Known rows, with every step that occurs
rakub lopu nitat gizo rigag nemu: [-0.196 -0.460  1.109 -5.183 -1.661 -0.104 -1.334 -2.681 -2.211 -0.882
  0.453 -5.554 -0.158 -0.548 -0.513  2.074 -2.646 -0.687  0.878 -2.543
 -1.984  0.209  0.090  0.613 -0.732]
vimes rigag: [-0.762  0.069 -1.486  1.652  2.593 -0.306  0.961  0.489  0.629  0.895
  0.224 -3.117 -0.406 -0.785  1.134  0.158  0.190  1.029  0.077  2.477
 -0.955 -0.057  0.661  0.477  3.890]
gizo rigag: [ 2.641  0.575  0.220 -0.435 -0.626  0.852 -0.949 -1.362 -0.164 -0.750
  1.311 -3.298  0.206 -0.399  0.188  1.691 -1.457 -2.293 -0.136 -0.052
 -0.231  0.372  1.161 -0.823  0.816]
nitat gizo rigag nemu: [ 0.400  0.646  0.820 -5.354 -2.504  0.945 -0.300 -2.748 -1.626 -0.408
  1.181 -4.433 -0.483 -1.176 -0.261  1.763 -2.265  0.181 -0.027 -2.914
 -2.387  0.478  0.787  0.174 -0.563]
nemu nitat: [-0.593 -0.940 -0.833  0.713  0.574  2.458  0.607  0.291  0.024  0.547
 -1.420 -4.261 -0.953  1.205  0.758  0.265 -0.588 -0.966 -2.872 -0.191
  1.133 -0.444  0.909  0.864  0.970]
rakub lopu nitat pomemu rigag: [-0.523 -3.181 -0.244 -0.098  0.175 -0.533 -3.073 -1.932 -0.528 -0.935
 -1.542 -5.496  0.269  0.564  1.956  2.103  0.103  0.531 -0.143 -0.703
 -0.062 -2.090 -2.281 -0.187 -0.666]
gizo rigag nemu nitat: [-0.376 -0.581 -0.499 -1.642 -0.637  3.339  0.459 -1.451 -0.534  0.629
 -0.335 -6.961 -1.465  1.160  1.398  0.688 -2.050 -1.262 -2.575 -1.838
 -0.515 -0.667  1.627  0.598  0.504]
gizo rigag nemu: [ 0.249  0.421  0.611 -3.404 -1.912  1.171 -0.263 -2.454 -0.764  0.196
  1.510 -3.968 -0.678 -0.129  0.937  0.715 -2.149 -0.457  0.468 -2.323
 -2.300 -0.198  1.108 -0.382 -0.519]
pomemu rigag: [-0.068  0.111  0.795 -0.200 -0.242  0.994 -0.734 -0.161  0.013 -0.925
 -0.107 -2.721 -0.141  0.022  1.777  0.571 -0.471  1.573 -0.391 -0.907
 -1.195 -2.557 -1.027 -1.046 -0.161]
gizo rigag lopu: [ 2.019  0.771  1.144 -1.316 -0.337  0.201 -2.448 -2.225 -1.800 -0.923
 -0.377 -3.905 -0.672 -2.862 -0.368 -0.666 -0.980 -4.234 -0.384 -2.177
 -0.654  0.576  0.721  0.514  1.138]
gizo rigag nemu nitat lopu rakub: [-0.026 -2.624 -1.778  0.100 -0.234  3.247 -1.852 -2.553 -3.695  0.233
 -0.899 -2.341  0.878 -1.470  0.398 -0.202  0.333 -1.691  1.105 -3.839
 -0.903 -1.077  1.081  0.847  0.692]
rakub lopu: [-1.054 -1.012 -0.684 -0.525  2.088 -0.905 -2.229 -0.398 -2.071 -0.960
 -1.654 -0.301 -0.837  2.011 -1.541  0.413 -1.194 -0.560  1.379 -1.002
  0.123 -1.147 -1.551  0.133  0.223]
nitat gizo rigag: [ 2.829  0.977  0.485 -3.278 -1.504  0.622 -1.007 -1.903 -1.296 -1.609
  0.852 -3.935  0.534 -1.763 -1.572  3.193 -1.637 -1.444 -0.843 -0.867
 -0.419  1.458  0.822 -0.024  0.868]
lopu nitat pomemu rigag nemu: [-1.774 -1.991  0.410 -3.009 -1.727  0.362 -1.180 -2.675 -0.590  0.291
 -0.067 -5.302 -0.417 -0.051  2.615  0.920 -0.750  1.721  0.142 -2.534
 -2.248 -1.768 -0.983  0.002 -1.671]
vimes rigag gizo: [-1.082  0.360 -0.247 -3.002 -0.240 -2.012  0.978 -0.830 -0.311 -0.814
 -1.481 -3.714 -0.547 -2.214 -1.260  1.436  0.157  1.742 -1.067  0.871
 -0.320  0.939  0.712  1.702  3.832]
vimes rigag nemu: [-2.184  0.121 -0.616 -1.903  0.380  0.388  1.090 -1.114 -0.210  1.289
  0.733 -3.801 -1.099 -0.467  1.628 -0.332 -0.972  1.878  0.687 -0.488
 -2.775 -0.480  0.746  0.491  1.606]
lopu nitat pomemu rigag: [-0.191 -2.823 -0.047  0.069 -0.439 -0.249 -2.303 -1.816  0.132 -0.596
 -0.999 -5.266  0.535 -0.180  2.520  1.952  0.499  0.715 -0.599 -0.326
 -0.128 -1.687 -1.767 -0.273 -0.748]
vimes rigag nemu nitat gizo: [-1.191 -0.038 -0.607 -4.507 -0.526  1.517  0.837 -0.964 -1.752 -0.238
 -1.163 -5.670 -0.757 -1.463 -1.120  2.183 -1.045  1.531 -2.754 -1.617
 -0.786  0.956  0.455  2.044  1.561]
rakub lopu nitat: [-1.365 -3.254  1.252  0.519  1.789 -2.891 -2.297  0.238 -1.156 -1.052
 -1.893 -3.378  1.238  1.121 -0.262  0.648 -0.865 -2.466  2.199  1.184
  1.368 -0.721 -1.497  1.264 -0.741]
nemu nitat gizo rigag lopu rakub: [ 1.345 -1.597 -1.410 -0.496 -0.890  1.553 -2.284 -2.483 -4.078  0.025
 -1.261 -1.960  1.170 -3.562 -0.417 -0.053  0.043 -2.188  0.314 -3.493
  0.058  0.359  1.008  1.489  0.857]
gizo rigag lopu nitat: [ 0.815 -2.012  2.513 -0.062  0.064 -2.030 -2.489 -1.031 -1.023 -0.954
 -0.940 -5.933  1.277 -2.289  0.529 -0.182 -0.789 -4.992  0.914  0.368
  0.842  0.495  0.156  1.553 -0.147]
vimes rigag nemu nitat: [-2.103 -0.822 -1.328 -0.592  0.918  2.761  1.387 -0.494 -0.138  1.470
 -0.869 -6.835 -1.783  0.988  1.911 -0.026 -1.265  0.344 -2.491 -0.555
 -0.877 -0.771  1.435  1.233  2.082]
pomemu nitat vimes rigag: [-1.468 -0.396 -0.887  0.088  2.918 -2.839  0.140 -0.667  0.106  0.552
  0.389 -6.493 -1.637 -1.773  2.292 -2.031 -0.596  2.129  0.041  2.743
 -2.428 -1.900  0.967  1.220  2.512]
rakub lopu nitat vimes rigag: [-2.249 -2.108 -0.707  0.785  4.117 -4.138 -0.795 -0.508 -0.545 -0.138
 -1.235 -7.051 -0.622 -1.064  1.670 -1.361 -0.470  0.001  0.557  2.741
 -1.053 -1.442  0.537  2.316  3.020]

Rows
[-1.825 -0.302 -0.439 -3.539  0.451 -2.924  0.764 -1.525 -0.649 -0.972
 -2.260 -6.715 -1.410 -2.326 -0.535  0.118 -0.215  1.503 -2.522  0.551
 -0.502  0.054  1.457  2.859  3.707] | nemu nitat vimes rigag gizo
[-0.943 -0.067 -0.106 -5.070 -1.418  1.583  0.456 -1.134 -2.007 -0.499
 -1.258 -4.609 -0.596 -1.143 -1.523  2.125 -1.074  1.148 -2.861 -2.493
 -0.533  1.026  0.166  1.829  0.190] | rigag nemu nitat gizo
[ 2.184 -0.633  1.094 -2.999 -0.610 -0.857 -2.126 -1.697 -1.887 -2.087
 -0.030 -5.628  1.071 -1.258 -1.714  3.496 -2.014 -2.617  0.238 -0.280
  0.313  1.114  0.056  0.616  0.530] | rakub lopu nitat gizo rigag
[ 2.550  0.554  0.119 -2.954 -1.142  1.740 -0.758 -1.708 -1.310 -1.429
  0.155 -6.017  0.030 -1.186 -1.214  3.296 -1.909 -1.858 -2.323 -1.002
  0.168  1.213  1.238  0.442  1.388] | nemu nitat gizo rigag
[-0.170 -0.039 -0.320 -3.502 -0.682  1.354  0.271 -0.427 -1.662 -0.831
 -1.512 -3.770 -0.177 -1.218 -1.912  2.342 -0.559  0.629 -3.151 -1.421
  0.614  1.200  0.061  1.707  0.762] | nemu nitat gizo
[-0.789 -2.257 -2.340  1.413  1.475 -0.109 -1.657 -1.890 -3.404  0.940
 -1.873 -2.668  0.333 -3.414  1.213 -2.354  0.765 -0.874  0.441 -2.099
 -0.507 -0.898  1.259  2.279  2.010] | nemu nitat vimes rigag lopu rakub
[-1.467 -2.386  2.185 -1.538  1.248 -4.910 -2.597 -1.902 -1.508 -1.441
 -1.786 -7.198 -0.382 -2.651  1.863 -3.113 -0.516 -1.960 -0.296 -0.669
 -0.890 -2.199  0.195  2.701 -1.253] | pomemu rigag lopu nitat vimes
[-0.134 -2.277 -1.534  0.899  0.205  1.499 -2.000 -1.720 -3.431 -0.040
 -0.894  1.435  1.528 -2.027 -0.327 -0.773  1.436 -0.949  2.476 -2.952
 -0.603 -0.810  0.101  0.600  0.331] | nitat lopu rakub
[ 2.485 -0.298  1.376 -2.855 -1.363 -0.477 -1.437 -1.595 -1.161 -1.803
  0.533 -5.509  1.316 -2.025 -1.195  3.386 -1.662 -2.418 -0.255  0.004
  0.258  1.465  0.540  0.591  0.452] | lopu nitat gizo rigag
[-0.581 -1.698  0.773 -4.057 -2.424 -1.964 -1.297 -2.453 -0.510 -1.899
 -2.332 -5.247  0.191 -1.768 -0.377  2.640  0.365  1.583 -1.595 -1.109
  0.199 -0.162 -0.968  1.178  0.553] | lopu nitat pomemu rigag gizo
[-0.060 -0.232  1.292 -1.719  0.195  1.152 -2.089 -1.337 -1.469 -0.937
  0.291 -3.331 -0.898 -1.293 -0.317 -1.011 -0.068 -0.893  1.493 -1.122
 -2.223 -1.658 -0.836 -0.452 -0.136] | pomemu nitat lopu
[-1.537 -0.486 -1.293  0.578  3.378 -2.794  0.314 -0.610  0.056  0.399
 -0.294 -5.345 -1.260 -1.598  1.804 -1.649 -0.043  1.199 -0.465  2.089
 -1.635 -1.130  1.255  1.690  3.363] | nitat vimes rigag
[-0.883 -2.244  1.596  0.913  1.532 -2.585 -1.508 -0.088 -0.644 -0.121
 -1.521 -5.844  1.006 -2.524  1.139 -0.884  0.045 -3.346  1.036  1.626
  0.518  0.237 -0.107  2.174  1.370] | vimes rigag lopu nitat
[-1.497 -1.169 -0.197 -3.170 -1.828  1.232 -0.961 -2.817 -0.618  0.396
  0.174 -4.303 -1.019  0.136  2.295  0.763 -0.707  2.410 -0.242 -3.145
 -2.664 -1.650 -0.859 -0.400 -1.362] | nitat pomemu rigag nemu
[-0.587 -1.963 -2.004  1.170  1.197 -0.989 -1.831 -1.991 -3.436  0.773
 -1.404 -1.224  0.654 -3.794  0.963 -2.467  0.976 -0.600  1.484 -1.942
 -0.886 -0.818  0.950  1.997  1.748] | nitat vimes rigag lopu rakub
[-0.973 -3.072 -2.864 -1.115 -0.613  1.822 -1.192 -3.108 -0.314  1.453
 -1.479 -5.319 -1.274  0.855  1.416  1.567  0.538  0.144 -2.974 -1.684
  0.409  0.637  0.048  0.997 -0.047] | rigag nemu nitat pomemu
[ 0.105 -1.608 -0.897 -0.338 -0.519  0.871 -1.946 -2.025  0.042 -0.419
 -0.607 -3.772 -0.307  0.028  2.076  1.778  0.489  1.751 -1.188 -1.293
 -0.743 -1.760 -1.584 -0.800 -0.283] | nitat pomemu rigag
[ 0.257 -0.684  0.322 -1.278 -0.290  0.283 -3.207 -2.644 -1.590 -0.631
 -1.663 -4.395 -0.937 -2.520  1.054 -0.638  0.420 -1.373 -1.154 -2.985
 -0.917 -0.910 -1.184  0.468  0.368] | nitat pomemu rigag lopu
[-0.856  0.210  0.313 -0.944  2.062 -2.358 -1.676 -1.692 -1.568  0.047
 -0.977 -6.213 -1.944 -3.816  1.139 -3.268 -0.381 -1.089 -0.226 -0.250
 -2.064 -0.955  0.593  1.933  2.346] | pomemu nitat vimes rigag lopu
[-0.955 -0.021  0.200 -5.132 -1.511  2.011  0.213 -1.225 -1.957 -0.807
 -1.218 -5.487 -0.648 -1.136 -0.884  2.336 -1.239  1.715 -2.884 -2.881
 -0.910  0.138 -0.168  1.490  0.185] | pomemu rigag nemu nitat gizo
[-1.527 -2.533  1.493 -0.856  1.375 -5.122 -1.471 -1.239 -0.698 -0.926
 -1.225 -5.400  0.069 -1.417  1.472 -2.442 -0.424 -1.209 -0.066  0.758
 -0.252 -1.496  0.635  2.539 -1.464] | lopu nitat vimes
[-2.705 -0.322 -0.536 -2.638  0.885 -1.402  0.617 -1.884 -0.629  0.981
  0.437 -5.380 -1.726 -0.968  2.129 -1.621 -1.168  1.982  0.215 -0.771
 -3.263 -1.261  1.149  1.339  1.205] | nitat vimes rigag nemu
[-1.913 -1.778 -0.491  0.981  3.449 -3.872 -0.098 -0.360  0.076  0.210
 -0.674 -6.915 -0.397 -1.789  2.201 -1.557 -0.127  0.180  0.103  3.009
 -1.100 -1.109  1.105  2.278  2.885] | lopu nitat vimes rigag
[-1.716 -0.999 -0.271 -1.348  1.461  3.229 -0.867 -1.647 -1.709 -0.156
 -1.336 -6.527 -1.573 -0.369  0.306 -0.606 -0.140 -1.989 -1.083 -2.356
 -1.830 -1.059  0.637  1.046  2.432] | vimes rigag nemu nitat lopu
[ 1.555 -1.283 -1.167 -0.668 -1.134  0.649 -2.494 -2.560 -4.013 -0.240
 -0.838 -0.525  1.449 -3.911 -0.658 -0.103  0.226 -1.904  1.355 -3.495
 -0.224  0.445  0.712  1.187  0.511] | nitat gizo rigag lopu rakub
[-0.120 -3.980 -0.777 -0.052 -0.149 -1.912 -3.204 -2.873 -0.637  0.304
 -1.932 -4.556  0.591 -1.548  0.861  1.000  1.429 -2.480 -0.416 -0.155
  1.318  1.422 -1.026  1.686 -0.522] | rigag lopu nitat pomemu
[-0.504 -0.802  0.360 -2.127  0.417  3.542 -1.546 -2.288 -1.972 -0.743
 -1.020 -6.598 -1.339 -0.233 -0.038 -0.107 -0.755 -3.155 -1.153 -3.223
 -1.578 -0.958  0.731  0.591  1.361] | gizo rigag nemu nitat lopu
[-0.898 -2.765 -1.848  0.265  0.015  2.963 -1.581 -2.050 -3.639  0.533
 -1.408 -1.222  0.823 -1.348  0.362 -0.759  0.801 -1.032  1.166 -3.853
 -0.760 -1.218  0.628  1.045  0.399] | rigag nemu nitat lopu rakub
[-1.829 -0.905 -1.755  0.941  3.721 -1.583  0.609 -0.484  0.048  0.665
 -0.924 -7.477 -1.676 -1.027  2.219 -1.522 -0.376  0.651 -1.953  2.071
 -1.171 -1.353  1.687  2.118  3.790] | nemu nitat vimes rigag
[-2.298 -1.404 -0.121 -2.511  0.893 -1.490 -0.318 -2.148 -1.210  0.022
 -1.370 -6.979 -2.254 -0.312  1.845 -2.695 -1.317  0.118 -2.667 -1.863
 -1.377 -2.105  1.667  2.431 -0.669] | rigag nemu nitat vimes
[-1.243 -3.064 -3.379 -0.560  0.235  1.689 -0.805 -2.944 -0.024  1.766
 -1.440 -6.436 -1.431  0.592  1.840  1.666  0.577  0.474 -2.844 -0.876
  0.154  0.643  0.266  1.197  1.232] | vimes rigag nemu nitat pomemu
[ 1.881  0.766  0.970 -3.099 -0.767  0.891 -2.282 -2.372 -2.570 -1.291
 -1.130 -5.899 -0.703 -3.395 -1.270  0.489 -1.282 -3.910 -1.880 -2.759
 -0.318  1.133  0.774  1.369  1.514] | nemu nitat gizo rigag lopu
[ 0.038 -2.814 -2.111  1.042 -0.399  1.696 -2.714 -2.560 -3.373  0.584
 -2.015 -1.847  0.765 -2.629  1.387 -0.697  1.066 -0.640  0.147 -3.700
 -0.035 -1.266 -0.092  1.036  0.223] | nemu nitat pomemu rigag lopu rakub
[ 1.690 -1.127 -0.843 -1.058 -1.455  0.627 -2.623 -2.626 -4.071 -0.047
 -0.358 -1.289  1.233 -4.023 -0.343 -0.314 -0.178 -1.175  1.735 -3.016
 -0.762 -0.069  0.485  0.903 -0.026] | pomemu nitat gizo rigag lopu rakub
[-2.092 -3.047  1.070 -1.136  2.294 -5.514 -2.518 -1.432 -1.715 -1.433
 -1.985 -5.600 -0.311 -0.348  0.678 -2.181 -0.973 -1.450  0.685  0.283
 -0.168 -2.022 -0.177  2.593 -1.310] | rakub lopu nitat vimes
[-2.614 -0.250 -0.177 -2.976  0.599 -1.434  0.531 -1.907 -0.600  1.127
  0.857 -6.170 -1.994 -1.136  2.442 -1.800 -1.545  2.724  0.624 -0.388
 -3.831 -1.771  0.956  1.065  0.666] | pomemu nitat vimes rigag nemu
[ 2.233  1.206  1.582 -3.630 -1.285  0.009 -2.607 -2.557 -2.524 -1.383
 -0.087 -5.213 -0.735 -3.923 -1.241  0.131 -1.440 -2.965 -0.534 -2.323
 -1.201  0.822  0.175  0.680  0.665] | pomemu nitat gizo rigag lopu
[ 0.253 -2.503 -1.853  0.735 -0.686  0.846 -2.913 -2.723 -3.412  0.384
 -1.602 -0.477  1.148 -3.087  1.116 -0.789  1.237 -0.295  1.160 -3.703
 -0.428 -1.024 -0.387  0.786 -0.042] | nitat pomemu rigag lopu rakub
[ 2.149  1.034  1.269 -3.344 -0.955  0.067 -2.570 -2.540 -2.535 -1.468
 -0.651 -4.402 -0.452 -3.889 -1.553  0.364 -1.066 -3.575 -0.882 -2.733
 -0.714  1.305  0.419  1.069  1.180] | nitat gizo rigag lopu
[-0.133 -0.985  2.268 -4.037 -1.078 -1.712 -1.807 -0.920 -2.300 -2.003
 -1.711 -4.802  1.202 -3.511 -1.509  1.728 -0.346 -0.899 -0.466 -1.335
  0.066  0.869 -1.218  2.150 -0.358] | pomemu rigag lopu nitat gizo
[-0.569 -2.191  2.743  0.052  0.212 -1.966 -2.357 -0.406 -0.927 -1.052
 -1.659 -5.651  1.182 -2.096  1.461 -0.687 -0.274 -3.040  0.801 -0.083
  0.334 -1.062 -0.973  1.391 -0.598] | pomemu rigag lopu nitat
[-1.775 -0.827  0.461 -3.479  0.384 -4.518  0.274 -1.442 -0.597 -1.287
 -2.104 -6.314 -0.525 -2.871 -0.513  0.230 -0.052  1.172 -1.065  1.283
 -0.384  0.298  0.957  2.957  3.109] | lopu nitat vimes rigag gizo
[-1.432 -0.998  0.556 -2.075  0.469  3.624 -1.417 -1.866 -1.971 -0.825
 -1.502 -6.350 -1.436 -0.133  0.521 -0.472 -0.372 -1.817 -1.215 -3.588
 -1.898 -1.967  0.066  0.492  1.013] | pomemu rigag nemu nitat lopu
[ 0.083 -0.156  1.427 -4.995 -2.314  0.237 -0.592 -2.564 -1.554 -0.503
  0.978 -5.436  0.121 -1.267 -0.010  1.900 -2.278 -0.521  0.397 -2.305
 -1.949  0.563  0.654  0.591 -0.824] | lopu nitat gizo rigag nemu
